What can hang from each mark:
H: D S
A: C
V: R
B: X
W: E
D: F G H L V X
F: D
C: A M
Q: K
M: C L Z
L: M
K: N V
G: K R
R: U V
U: T
P: Q
X: E

Every row comes from one small tree of marks. The marks that hang from a mark follow it in brackets, in alphabetical order. Every link used is in the known rows. Which tree was each row made from?
Known rows:
P[Q]: [ -9  -1   6   9  -6  -5  -7  -5   0   0  -8  -5   2   2  -3  -6  -2 -23
   3  -6   1   2  -1  -3   6  -6  25  -2   5  -7   0  -6 -10  16   9  -7
  -4   2  11   7  14 -11]
D[F]: [  0   2   8   2 -10 -18  -2   2   0 -14  -5  16  17   6   2 -10 -11  -2
  24   7   8  -8  -1   4  -7   5 -13   8   3  14  -8   6 -12   0  -1   1
   0   3  -5   4  -4  -2]
H[D[L X] S]: [  9   8   1   4 -12   9  12   9  10 -11  -8   4 -30  11 -10 -12 -26 -16
   4  13 -22  -7 -24   7 -32  14   4   2  -2 -17  14  14   5   6   2 -16
 -20   1  -2   7 -14  13]
D[G[K R[U]] L[M]]: [ 15  10  -3  11   6 -14  10  10 -15 -52  -2  21  19  -1   0 -12 -35  -2
  23  14   2  -3 -24 -13 -27   8  22   3 -15   3  20 -25  10   8  20  -9
 -12  15 -44 -42 -21   0]
G[K R[U]]: [ 15   3 -15  -8  25  -6   1   7 -17 -21  -2   2   9   2  13 -11  -2   1
  18   3  -6  -2  -8   1 -21  -3  12   2  -9   4   6 -25  14  -1  16  -9
 -10  -9 -32 -14 -14   4]
D[G[R] L V X[E]]: [  5   2   2  11 -22 -11  14  16  -8 -52   2  50 -10  23   1  -7 -33  -8
  45   6  -9 -17 -27  -4 -40   3  30  16 -10  -8   1 -18  23  16  14  11
 -21  49  21  19  -3   6]
M[C[A] L]: [  3  11  27 -54 -10   4 -33  10   7 -33  -1 -11  16  19   0  -7 -11 -16
 -10 -18   9 -15  19 -14  -8   9  -5  14  -7   4   7  -1  20   3  -7 -12
   4 -36 -11   5  27  11]
L[M[C[A] Z]]: [-13  22  33 -42  -3  20 -25  20  16 -18 -25 -10  11  23  -8  -6  -8 -11
 -22  -1  -3 -18  14 -12   3  33  -9   9  -2  -6   2  -8  30  11   3 -13
   8 -39  -7 -32  13   4]
G[R[V]]: [ -4  -2   1  -4  14 -12  -3   2 -28   0   9   8   5  10  -9  -8  -2  -3
  12 -20 -11 -13  -1  -2  -2  -6  13  -8   5   3  14   7  22  -1   3  22
   3  13  22   8 -18  11]
C[A M[L Z]]: [ -3  22  42 -26  -4  -3 -39  -4   7 -15 -26 -49  14  12  17  -1 -12 -10
 -10 -45   4 -23  -4 -28  12  29 -20   7  -7  -7  14 -12  27  -7  -3 -20
  17 -48 -18 -18   6  15]
D[F L V X[E]]: [  1   4  14  15 -45  -1   1  12   1 -43  -5  56 -17  38  -3 -25 -27   3
  40  18 -16 -22 -14   1 -53   7   3  31  -9   3 -11 -10  -7  14   9 -10
 -23  35   7  17  -3   1]
B[X]: [  0  10   0 -15   7   4   6  -2   4  -5   2  -4  19  -5  -1  24  -4   1
   2   7  -9   4   3  -2   1   2  -4  -4   0   3   8  -2 -10  -2   0   4
   4   1   4   3  -2  -1]
R[V]: [ -3   5   3   1 -10  -3  -5  -5 -15   9   3   5   2  13  -9 -14   4   6
   5 -10 -14  -4   3  -6  -4  -7   2  -3   2   2   4  21   6   3  -4   3
   8  13  10   7 -14  13]
A[C]: [ -3   4   7   9  -2  -6   5  21   4   9   6   5  16   1   3  12  22   8
   1  -4 -15 -14  -5   6   2   0   1   3  -6 -17  -1   4  -2   4   1   7
 -10  12  10   6  -7   5]
Q[K[V]]: [ 24  10   3  -8   0 -14  -2   3 -15  12  16  -1  -2   1 -22   1   4  -9
   1  15 -16   8   8   1   2   2  -1   5 -10  -5  16 -47  18  22   2   3
  -9  11 -20  -8   8 -10]
D[F G L]: [  7   9  13  14 -29 -27   2   2   0 -54  -6  26  27   1  -1  -9 -36  -5
  48  15  17 -12 -14 -11 -20  10  -6  13  -4  14  -7   8 -15   4  -5  -4
  -4  27 -20  16  -2   4]
U[T]: [  4   1   3   6   2  10   2   2   8   3 -17   5   6  -4  -2   4  -8   2
  22  -4  -1   3  -4   2 -13  -1   6 -10   9 -14  -3   3   2  -2  -2   8
  -4  16  19   5   9  -6]
Q[K[N]]: [ 15  -3   0   0   0  -4  -1   3  -3  11  32   7  -6  -3 -19   2  -6  15
  -4  11 -15   8   2   3   1  14   2  12 -17   8  20 -21   9  16   5  -1
   7  -4   8 -13   9 -15]
R[U V]: [  3  15  -1   2 -22   1 -20  -2  -7  -4   7  13   9  25 -14 -30   5   9
   5  -4 -12   8   3  -4  -8 -31  -7   1   0   2   5  26  11  -1  -6  -5
  12   8 -23   7 -17  13]
M[C[A] L Z]: [  0  20  28 -69 -11  11 -47  10  16 -33 -25 -24  14  18   3 -10  -7 -12
  -8 -28   6 -25  19 -25   5  33 -17  10  -4   3   2  -2  29  -5 -15 -17
   9 -52 -13   9  28  22]
F[D[G H[S] L V X]]: [ 17  10  -9  27 -52 -52  23  29 -12 -49  -8  28   6 -12 -13   8 -42  -9
  68  14 -15 -47 -40 -10 -39  20  25  31 -19  -8 -11  12  32  17  -5 -16
 -17  72   1  31  19   7]
H[D[F L[M] V] S]: [ -2  16  17  18 -20 -17   4  14   3 -14  -7  23  17  23 -26 -14 -42 -19
  20  26 -19 -29 -22   2 -14  34   7  30  -1  -7  19  -2  -8  16   7 -13
 -14  -7 -11 -21 -24   0]
H[D[G]]: [  3  17   7   6  -6 -27  13   5   8 -20  19   4  21  17   1 -12 -18 -18
  21  10  14  10  -7  -1   9  -4   7  -7   4  -2   1  19  10   4  -1  -8
  -4 -16  -4   8 -15  10]
R[U[T] V]: [  5  16   2   8 -19  15 -18   0   4  -1 -12  19  14  22 -15 -25  -3   9
  28 -10 -13  11  -2  -2 -21 -29   0  -9   8 -11   2  28  10  -3  -9   3
   5  23  -4  11  -6   8]
W[E]: [ -9 -11  -1   7   4 -13   7 -11   2  -1   5   0  -1  12   0   6   1   4
   2  -9   6  -6   2  -2  -4  30  26   0  -1  -2   7 -12   6   1  -4   0
  -2  -1  -5  -7   4  13]
Q[K[N V[R[U[T]]]]]: [ 15  16  -1   5  -5   4 -13  21   5   3  18   4   8   8 -41 -12 -16   4
   3  16  -5  18  -1  18 -26  -7  15  20 -30  -4  14 -35 -14  35   0   0
 -15  25 -12  -2  20 -17]
B[X[E]]: [ -9   7   6 -12  -4  19   6   1   1 -11  -1  21  10  24   4  22   1   7
   4   9  -6  10   5   1  -7   2  -8   0  -5  -2   9  -7 -10   2   7   2
  -7   6   7  -5  -1   8]
M[L Z]: [  4   9   7 -35  -7   2 -27  -4   8 -11 -24 -16  -2  -8   7  -7  -2   5
  -8 -33   2 -18   2 -23  12  33 -18   1   4   2   6   4   8 -18 -13 -10
   7 -24  -7   7  10  19]
M[C L]: [  9   1   3 -58  -9   6 -26   7   8 -18   0   3   8  -4   6  -6 -13  -5
  -7 -11   7 -14   8 -14   0  13  -3   9  -4  14   9  11   5 -10  -9 -14
   2 -26  -7   9  15  14]
H[D[V X] S]: [  3   9   2  -2 -10 -15  11  12  11   6  -4   6 -14  19 -11 -13 -20 -17
  14   9 -28 -10 -20  18 -12  11  14   3  -1 -14   2  12  12  11   5 -15
 -11 -11  19  12 -10  11]
L[M[Z]]: [ -9  12  11  -8   2  11  -9   3  10   7 -23  -4   0  -2  -5  -4  -3   4
 -19  -8  -8 -10  -4 -11  12  33  -9  -6   2  -5   8  -3   9   1   4  -4
   8 -13  -2 -33  -7   4]
C[A M]: [ -8  12  39   8   5  -3  -9   1  -4  -5  -6 -33  13  23  13   6  -5 -15
  -3  -9   4  -4  -5  -3  -3  -4  -4   3 -11 -10   6 -18  16  10   9  -9
  10 -21 -12 -23  -4  -6]
F[D]: [  5   6  -1   9  -5  -9   4  11 -13 -13  14  -4  -2 -10  -2   4   3   4
   8   5   2 -10   3   2  -7   4   5  21  -2  -2  -5  14  17  -1   1   3
  -5  17   2   9  17  -3]
L[M[C Z]]: [ -6  14  12 -46  -5  21 -19  19  19   0 -26   5   1   1  -6  -8  -8  -4
 -19   6  -5 -16   6 -13   7  38  -6   5   1   4   5  -1  17  -1   1 -13
   6 -26  -3 -27   0   6]
V[R]: [-13  -5  -3   3   1   0   1   9   2   2  -5  -8   2   0  -6  -1  -7   1
  -9  -5   5  -1  -8  16  -8  -2   9  14 -11  -3  -2  14 -32  13   8  -4
  -5  -4   0   5   1   1]
A[C[M]]: [ -4   5  23  13   2  -3   1  21   1  18   3 -13  20   1  20  14  16   3
   2  -5 -17 -15 -18   0   3   1  -2   5 -11 -18   8  -4   0   3  11  -1
  -6   5   2 -12 -26  -1]
L[M]: [ -5   2   8   6   6   1   4   2  -1   7   3   7   1   0  -7  -4  -7   3
 -21   3  -5   2  -5  -1   4   8   4  -4  -2  -1  10  -1   1   8  10   0
   3   0   2 -35  -9  -8]
H[D[F L V]]: [  9  17   9  15 -26 -23  -4  10  -2 -26  17  17  15  29 -10 -22 -33 -14
  40  27 -11 -27 -15  -4 -23  13   7  29   6   3   0  -4  -4   8  -1  -8
 -13 -10 -10  19 -21  -6]

Write each row's tree:
[ 17   3   3  16 -31 -57  19   9 -17 -58 -11  29  44   0   8  -5 -42   1
  81  18   9 -34 -30 -24 -37  21   7   8 -14  20 -10 -19 -11   6   6 -30
  -6  30 -36   8 -10  11] -> D[F G[K] H L]
[ 11  11   5   9 -13   5   8   6  10 -19  19   7 -29  19  -5 -19 -24 -12
   5  15 -18  -4 -16   0 -39  -2   5  -1   0  -8   4  12   7   5   1 -11
 -19   0  -1  12 -19   2] -> H[D[L X]]
[-11  13  31 -25   0  11 -12  19   5 -16   0   0  14  26  -9  -3  -9 -15
 -22   5  -2  -8  14  -2  -6   9   2   9  -8  -3   5  -8  20  18   6  -6
   7 -23  -6 -34  10  -7] -> L[M[C[A]]]
[  5  18  15  33 -49 -11  20  23  -6 -54  13  55 -14  20 -12 -11 -32   6
  25  22 -12 -16 -21  -7 -41  12  24  33 -17 -14  -3   8  20  24  15  -7
 -22  64  15  -8   8  -1] -> F[D[G L[M] V X[E]]]
[  5  11   0   8   7   6  -1  18  -6 -10   1  -6  18   7 -18 -14 -18   4
   3  14   8   5  -4  10 -32   6  32  16 -35  10  -4 -40 -37  24   3 -21
 -18  20  -6  -3  10   5] -> G[K[N V[R[U[T]]]]]
[  5   8   1  31 -10 -47  20  27 -33 -50  28  25  25 -17 -11  15 -41 -10
  44   6   8 -40 -29 -20 -27  17  25  17  -9  -1  13  -3  42   9  10  20
 -16  58 -10 -17   2 -10] -> F[D[G[R] H L[M]]]
[  8   5  -7  16 -22 -34  15  24 -10 -18  20  12 -10  -5  -1  -1 -12   2
  31   2  -9 -26 -16  -1 -37  -3   6   7  -8   0 -15  18  30   5   1  -3
 -11  42   7  19  14  -4] -> F[D[H X]]
[-15   6   5   7   6  -6  -2  10 -13   3  26 -12   4   3 -22   1 -15  -6
 -29  10  13  -4   6   7   0  11  26  22 -34  17   1 -32 -37  26  -6   1
 -11  17  18   3   8   2] -> K[N V[R]]
[ 12   5 -10  28 -37 -30   2  26 -26 -28  21  14   7  -4 -15  11 -23   2
  47  14 -14 -49 -22 -21 -31  10  24  42 -10  -3  -5  -9  30   9  -4  -6
 -12  45  -6  25  11 -12] -> F[D[H L V]]
[ -2  12  21  17 -11 -36   5   5 -29 -42   7  41  33  10 -17 -18 -43  -8
  40  -1   0 -25 -17 -14 -19  11  11   3   0  12  18  15   4  12   9  23
  -1  44  -1 -12 -28   5] -> D[F G[R[V]] L[M]]
[ 10   8  -2  11 -21 -20   9  21  -7 -13  17   9 -20  -2  -5  -8  -6   3
  19   7 -18 -21  -6   8 -25   2  19  24  -6  -4 -17  11  23  12   1  -1
 -11  32  22  22  14  -8] -> F[D[V X]]
[  9  12   6 -72 -12  11 -41  10  18 -20 -26  -9   3  -6   7 -11  -8  -2
  -5 -21   4 -24   9 -25   9  37 -15   8   2  12   4   7  15 -17 -14 -18
   6 -40  -9  11  16  26] -> M[C L Z]
[ -3  14  20   3 -29 -26  20  10  17 -40 -13  52  13  42   4 -25 -32 -17
  50  15   8   8 -20  21 -22  11  -9  -5  -4  -4  -3  34  -3  11  12 -18
 -24   6  -2   6  -8  32] -> H[D[F G X[E]] S]
[  8  -1   5   6  -4 -12 -11  -4  -6  11  23  -1  -8  -1 -22  -3  -8  -9
  -2   6 -13  10   1   0   3   8  27  10 -12   3  20 -27  -2  33  14  -6
   4  -2  19  -7  22 -25] -> P[Q[K[N]]]
[  7  12   5  -1  16 -36  20  14   3 -29  27  12   4  13   7 -17 -31 -27
  30   0   3   4 -19  10 -14  -5  17 -21   3  -5   0  16  28   7   8  12
 -15   0  17  13 -17   8] -> H[D[G[R] X]]
[ 18   7  -8  16 -15 -60  25  19 -26 -38   8   6  36 -15  10  10 -19   4
  62   9   6 -25 -21 -14 -18  14  23   6 -14   7 -14  -1  22   5   9 -24
  -6  32 -19   5  11  12] -> F[D[G[K] H]]
[  5   3  -8   1  16 -10  -7   6 -33 -12  25   8  11  16  -2 -23  -7  15
   8  -3 -12  -4  -5  -5 -14   1  23   4 -22  24  14 -14  12   4   9  -5
   5   6   2  -8 -25  17] -> G[K[N] R[U V]]
[-10   0   8   6 -21 -29   4  17   9 -17  -3  20   1  13  -8 -25 -28  -5
  25   4  -8 -20 -15  28 -33  -2  11  23 -12   8 -19  19 -37  27  10  -7
 -12  14  11  27   0  -7] -> D[F V[R] X]
[  6  -4  -8   7 -21 -10   7  11  -9 -12 -23  12   6  -7 -13  18 -23  -5
  26   2 -12 -32 -28 -14 -21  19   3  10 -10  -6  14 -11   7   2  -3 -13
  -7  27 -20   4   1   7] -> D[H[S] L]
[ -3  12   1  17 -29 -42  17  29   1 -37  11  11   3  -4  -9 -11 -25  -2
  29   5   2 -17 -18  19 -27  -2  33  32 -19  -6 -23  39  -7  29   6  -7
 -13  39  16  33  19  -2] -> F[D[G V[R] X]]
[ -4   6  15   6 -34 -11   4  11   4 -25  -3  54  -6  41   3 -25 -14   3
  37  12 -11 -12  -8  13 -31   2  -4  17  -4   6 -18  -2  -4  15  12  -7
 -14  22  21  14   1   3] -> D[F V X[E]]
[  6   5  -2  25 -45  -4  12  23 -18 -42  16  42 -26  18  -2  -4 -18  10
  37  12 -14 -29 -23 -10 -64   0   7  24 -17  -8  -5   4  31   6  10 -10
 -26  60   0  15  14   6] -> F[D[H L X[E]]]
[ -3  18  19   7 -40 -37  18  16  17 -38 -12  57  18  51  -1 -28 -38 -19
  60  19  -4  -4 -22  20 -18  16   3  10  -2  -5  -6  22   1  21  10 -18
 -21   8  10  16  -8  27] -> H[D[F G V X[E]] S]
[  2  15  23 -32  -4   2 -31  -5   9   0 -27 -35   5  -9  22  -1 -11   0
  -8 -36   3 -19 -13 -27  15  32 -17   3  -3   0  16  -3  11 -16  -2 -24
  12 -34 -16 -14  -7  17] -> C[M[L Z]]
[ -4  12 -18  26 -36 -37  -6  35 -11 -24  23  11  24  12 -20 -11 -14   3
  36   8  -5 -30 -19   8 -27 -19  23  50 -19  -2 -12  16   4  21   4 -14
 -10  23 -29  25  15 -11] -> F[D[H V[R[U]]]]
[  8   6   4   2  31 -39  23  10 -17 -29  34  -2  27   6  13  -5 -34 -11
  25  10  14  -2 -13  -2   1  27  37  -7 -18  18  10 -23  11   9  14  -9
  -9 -18  21 -10 -20  14] -> H[D[G[K[N] R]]]
[  9   6  -5   6  17   4  -2   8 -23  -8   5  11  16  13  -7 -19 -18  18
  30  -8 -13  -2  -7  -2 -29   0  28  -6 -13  10  13 -12  14   3   6   5
  -1  19  20  -4 -15  11] -> G[K[N] R[U[T] V]]
[  4  13   7  -1 -10 -27  18   8  19 -18  -6  12   3  11  -1 -13 -27 -23
  23   7  -1   8 -21  14  -7   8   6 -15  -1 -12   1  33   9   9   2 -15
  -9  -1   4   9  -7  23] -> H[D[G X] S]
[ -9  21  39  -8   2   5 -23   2   5  -6 -29 -46  13  21  13   3  -3 -12
  -1 -20   2 -17  -8 -16   7  20 -12   5  -5 -17   3 -19  27   2   2 -14
  13 -37 -15 -21  -1   5] -> C[A M[Z]]
[  0   5  11  24 -10 -57  14  17 -20 -50   9  44  47  -1 -10  -1 -57 -18
  60   9  11 -37 -35 -18 -26  20  10   4  -5  12  11 -12  13  11   9  15
 -10  44 -16 -16 -15  -9] -> D[F G[R] H L[M]]
[  2  11 -16  22 -39 -37  -1  36  -4 -27  23  20   2  14 -19 -22 -19   3
  37   7 -14 -30 -25  17 -48 -25  20  40 -23  -3 -21  28   8  24   6 -17
 -16  36 -19  31  13  -7] -> F[D[H V[R[U]] X]]
[ -1  17  28 -23  -6  -4 -30  16  12   6 -20 -28  20  -6  24   7  12   7
  -7 -38 -14 -35 -18 -21  17  32 -20   8 -10 -16  14   1  11 -14  -2 -13
   2 -23  -6  -7 -15  21] -> A[C[M[L Z]]]
[ 11   6  -2  20  -1 -25  11  18 -23 -58  19  10   7 -18  -1  11 -25  -9
  39   7  14 -23 -14 -12 -20  11  22  24  -5  -4   4   7  33   0   1  20
 -19  47  -2  14  11  -1] -> F[D[G[R] L]]
[ -1  17  20  18 -13  -8   3   9   1 -22  18  21  11  26 -12 -21 -36 -12
   7  24  -6 -15 -15  -3 -22  18  -4  12   4   3  17   7 -10   9   8  -5
 -12 -11 -18 -25 -30  -7] -> H[D[F L[M]]]
[  0   9  11  -2  -8 -22  11  10  15  -9  -7  18  -2  18  -3 -23 -25 -19
  23  10  -9  -5 -14  23 -22  12 -12  -3   2   0  -1  29  -4   5   3 -13
 -17 -13   0   8 -15  16] -> H[D[F X] S]
[  6  26  -2  19 -41 -22  -1  24  19 -51  20  21   2  34 -19 -43 -45 -15
  30  24  -7  -1 -32  13 -43 -25  24  27 -13  -9  -6  30 -16  27   4 -29
 -19   6 -31  35 -16   3] -> H[D[G L V[R[U]] X]]
